Each row was made from one small tree. The marks that hang from a mark follow it in brackets, in alphabetical order. Every link used is in the known rows. Write each row's tree.
Known rows:
Y[P[F G[J]]]: [  3.1  -8.7  -3.5  -8.6  -6.3  -6.4   7.6   9.6 -14.4   2.5 -17.8  19.2
   8.9  31.0   1.6  -6.1]
G[J[P]]: [ 14.8 -29.6 -31.9 -28.5  -1.9  -8.2  15.6 -10.6  -5.6  21.7   0.0  -2.1
 -31.4   1.0 -11.9 -15.7]
G[J[P[Y]]]: [  4.5 -27.9 -17.8 -11.7   0.2  -8.3  14.2 -34.2   7.4  14.9   5.7   0.2
 -25.4 -17.0  -2.9   3.5]
G[J Y]: [ 12.2 -17.9  10.9 -30.6  -0.2 -16.5  18.4  -5.4   1.2   4.0  -3.9   2.0
 -23.0 -15.0  -2.4  -6.8]
F[P[G[J] T Y Z]]: [-30.0  35.5 -12.2  33.5  -8.8  13.9 -10.3 -11.4  21.9  39.5  -8.7   3.2
   9.0  18.3  11.4 -18.7]
J[G P]: [ 24.2 -37.9 -34.0 -26.1   8.2  -1.5  -7.1  -9.5  -6.3  -2.2   7.5  -8.7
 -24.0 -12.3 -14.7  -5.9]
Y[P]: [ 39.2 -33.0 -14.6 -33.1  -6.3 -39.7  12.9  26.6 -27.4  -4.2  10.6   6.1
 -32.4  37.8 -10.0  13.1]
Y[P[Z]]: [ 43.1 -19.9 -18.2  -3.8  -7.5 -17.4   9.4  22.0 -29.4   5.8   8.3  -2.1
 -26.3  26.2  -7.2  -3.3]
G[Y[P[F T]]]: [  7.9   1.4  21.4 -19.3  -9.7 -31.8   1.5  16.3 -11.3 -20.5  16.9   5.7
   9.3  15.8   2.5  33.3]
F[P]: [ 10.7 -14.5  -2.1 -28.7   2.3 -50.1  -8.0  30.1  -2.6   7.4   6.8  -4.2
 -41.3  38.9  -4.3   6.0]
J[P[G[Y] Z]]: [  8.7 -23.5  -2.0  14.4  13.4  38.0   8.0  -8.9   2.2   3.8  -2.1  -8.1
 -22.0 -47.6  -3.0 -23.2]
P[F G[J] T Y Z]: [-31.6  30.9   0.4  33.7  -5.4  18.6  -9.8 -22.9  17.5   8.2 -11.6  -0.3
  35.7   0.3  11.3   5.3]
T[P[Y]]: [ -2.0  -3.1   9.0 -24.2   6.1 -31.5  16.3  -9.9  11.5 -19.6  24.0   5.0
 -17.5  -3.7  -7.4  34.0]
Y[P[F G[J] Z]]: [  5.4   5.3  -5.9  20.4  -7.7  16.4   4.7   4.2 -17.1  13.2 -20.5  11.1
  14.6  19.6   3.7 -23.2]
Y[P[F G[J] T Z]]: [ -5.7  26.5 -18.6  21.4 -17.6  18.3   0.6   6.4 -11.1  19.3 -13.1  11.4
  33.3  34.6   3.1 -15.1]
G[J[P[F T Z]] Y]: [-13.8  17.4   0.5  12.6  -5.6  20.8   1.7 -26.6   8.7  14.5   3.9  -8.6
  16.8 -29.2   4.0 -11.1]
Y[P[G T]]: [ 13.7 -10.1 -27.7 -17.6 -11.6  -8.8   6.4  29.3 -16.5   3.2   5.0  11.4
  -3.4  46.6 -11.2   9.0]

Write each row's tree:
[-13.2  -6.0   2.8 -12.1   2.1  -5.9  -2.9   3.6   1.6  -2.8 -22.4   6.4
   5.8  15.0   0.6  -1.9]
P[F G[J]]
[-19.3   9.6   7.7  22.8   5.8  33.8  -6.8  -9.7  10.3  -5.3   3.2  -9.0
  18.0 -34.5   4.1  -1.1]
J[P[F G[Y] T Z]]
[ 14.3  -5.9   1.7  17.7  -0.3   2.2  -4.8  19.6 -21.5  -7.9  -8.6   3.0
   5.4  22.0   1.8  -0.3]
Y[P[F G Z]]
[ 10.5  16.7   6.5  12.7  -6.6   9.6 -15.1  -4.7  -9.3 -14.4   8.7  -1.5
  32.6  -9.8   6.0   3.4]
J[G[Y[P[F T Z]]]]
[ -2.9   2.9  19.4  15.3  10.7   7.9  -5.2  15.5   8.0  10.2  -7.0  -2.9
 -22.6 -11.3   8.0 -24.3]
F[P[G[Y] Z]]
[-21.0   5.9  25.0 -10.1   5.3  -5.6  -7.6  10.6  10.6 -24.0  -0.3  -1.2
  15.9  -3.7   3.4  25.5]
P[F G[Y] T]
[-25.2  30.9  13.8  20.1  -2.5  30.0  -3.4  -9.3  11.4   6.1 -15.4  -1.0
  32.0 -16.0   9.1 -13.7]
P[F G[J Y] T Z]
[-23.9  33.0   2.4  11.6   2.6  23.1   9.7  -9.4   8.8   4.1 -12.7   8.6
  23.7  -2.3  -1.3 -20.1]
T[P[F G[J] Z]]
[  2.3  24.8   9.7  10.5 -17.3   2.7   7.8  -5.0  -9.0  11.2   1.9   5.7
  24.8   3.9   7.7  -5.4]
G[J Y[P[F T Z]]]
[ -0.8 -16.2   9.3 -16.6   4.7  11.2  14.9  -2.7   6.9   4.9 -17.6   7.2
 -12.8 -19.9  -0.4 -19.1]
P[G[J Y]]
[ -0.7  -3.6   6.0  13.8   7.4   2.1 -12.2  14.0  -5.2 -13.2 -12.9 -10.1
   1.3   4.8   0.8   2.6]
P[F G Z]
[ 19.1 -37.3  -7.2 -23.7  13.0   9.3  -0.7 -19.9   2.7 -11.1   8.4  -6.8
 -21.3 -47.6  -8.5  -7.3]
J[G[Y] P]
[ -8.8  21.5  -3.5  18.0  -6.3 -25.6 -16.5   2.3  12.8  18.3  18.4  -9.9
 -11.7  23.2   5.9  14.7]
F[P[T Y Z]]
[ -5.4  10.3  -2.6  13.6   4.5  27.1 -21.1 -25.8   7.7 -10.0  10.7 -15.7
  23.5 -43.9   2.2  -1.7]
J[G[Y] P[F T Z]]
[-14.3   0.0   8.5 -10.2  10.8  -5.8  15.0  -9.1  18.0 -19.1   9.7  12.4
  -7.3  -8.2  -5.4  23.0]
T[P[G Y]]
[ 14.1  13.0  -8.9   5.1 -15.4 -20.7  -6.1  20.4 -21.7  -2.0  13.7  -3.8
  12.8  40.5  -2.1  18.2]
Y[P[F T Z]]
[-14.2   8.7 -15.6 -15.0  -1.5 -20.1 -14.2  33.1   8.5  15.1   1.8   1.5
 -13.0  49.1  -3.5   1.3]
F[P[G T]]
[-20.6  23.4  37.0  12.6  14.1  20.4   7.7  -4.0  13.0 -26.2   0.6   3.0
  15.7 -35.4   3.1   0.7]
T[P[F G[Y] Z]]
[ -8.3 -14.9  37.8 -12.0  14.3  -9.0  -4.5   8.5   5.4 -31.4  -7.8  -0.4
  -2.5 -19.4   3.6  17.8]
P[F G[Y]]
[  4.4   6.7 -10.1  10.1  -5.4 -14.5  -5.4  -6.6   4.3   1.1  17.4 -13.5
  -7.1   6.2  -0.9  25.7]
P[T Y Z]
[  7.3 -11.2  10.6  13.3  13.9  24.3 -15.2 -27.8   1.4 -16.7   4.3 -15.2
   4.1 -57.7   3.1  -9.5]
J[G[Y] P[F Z]]
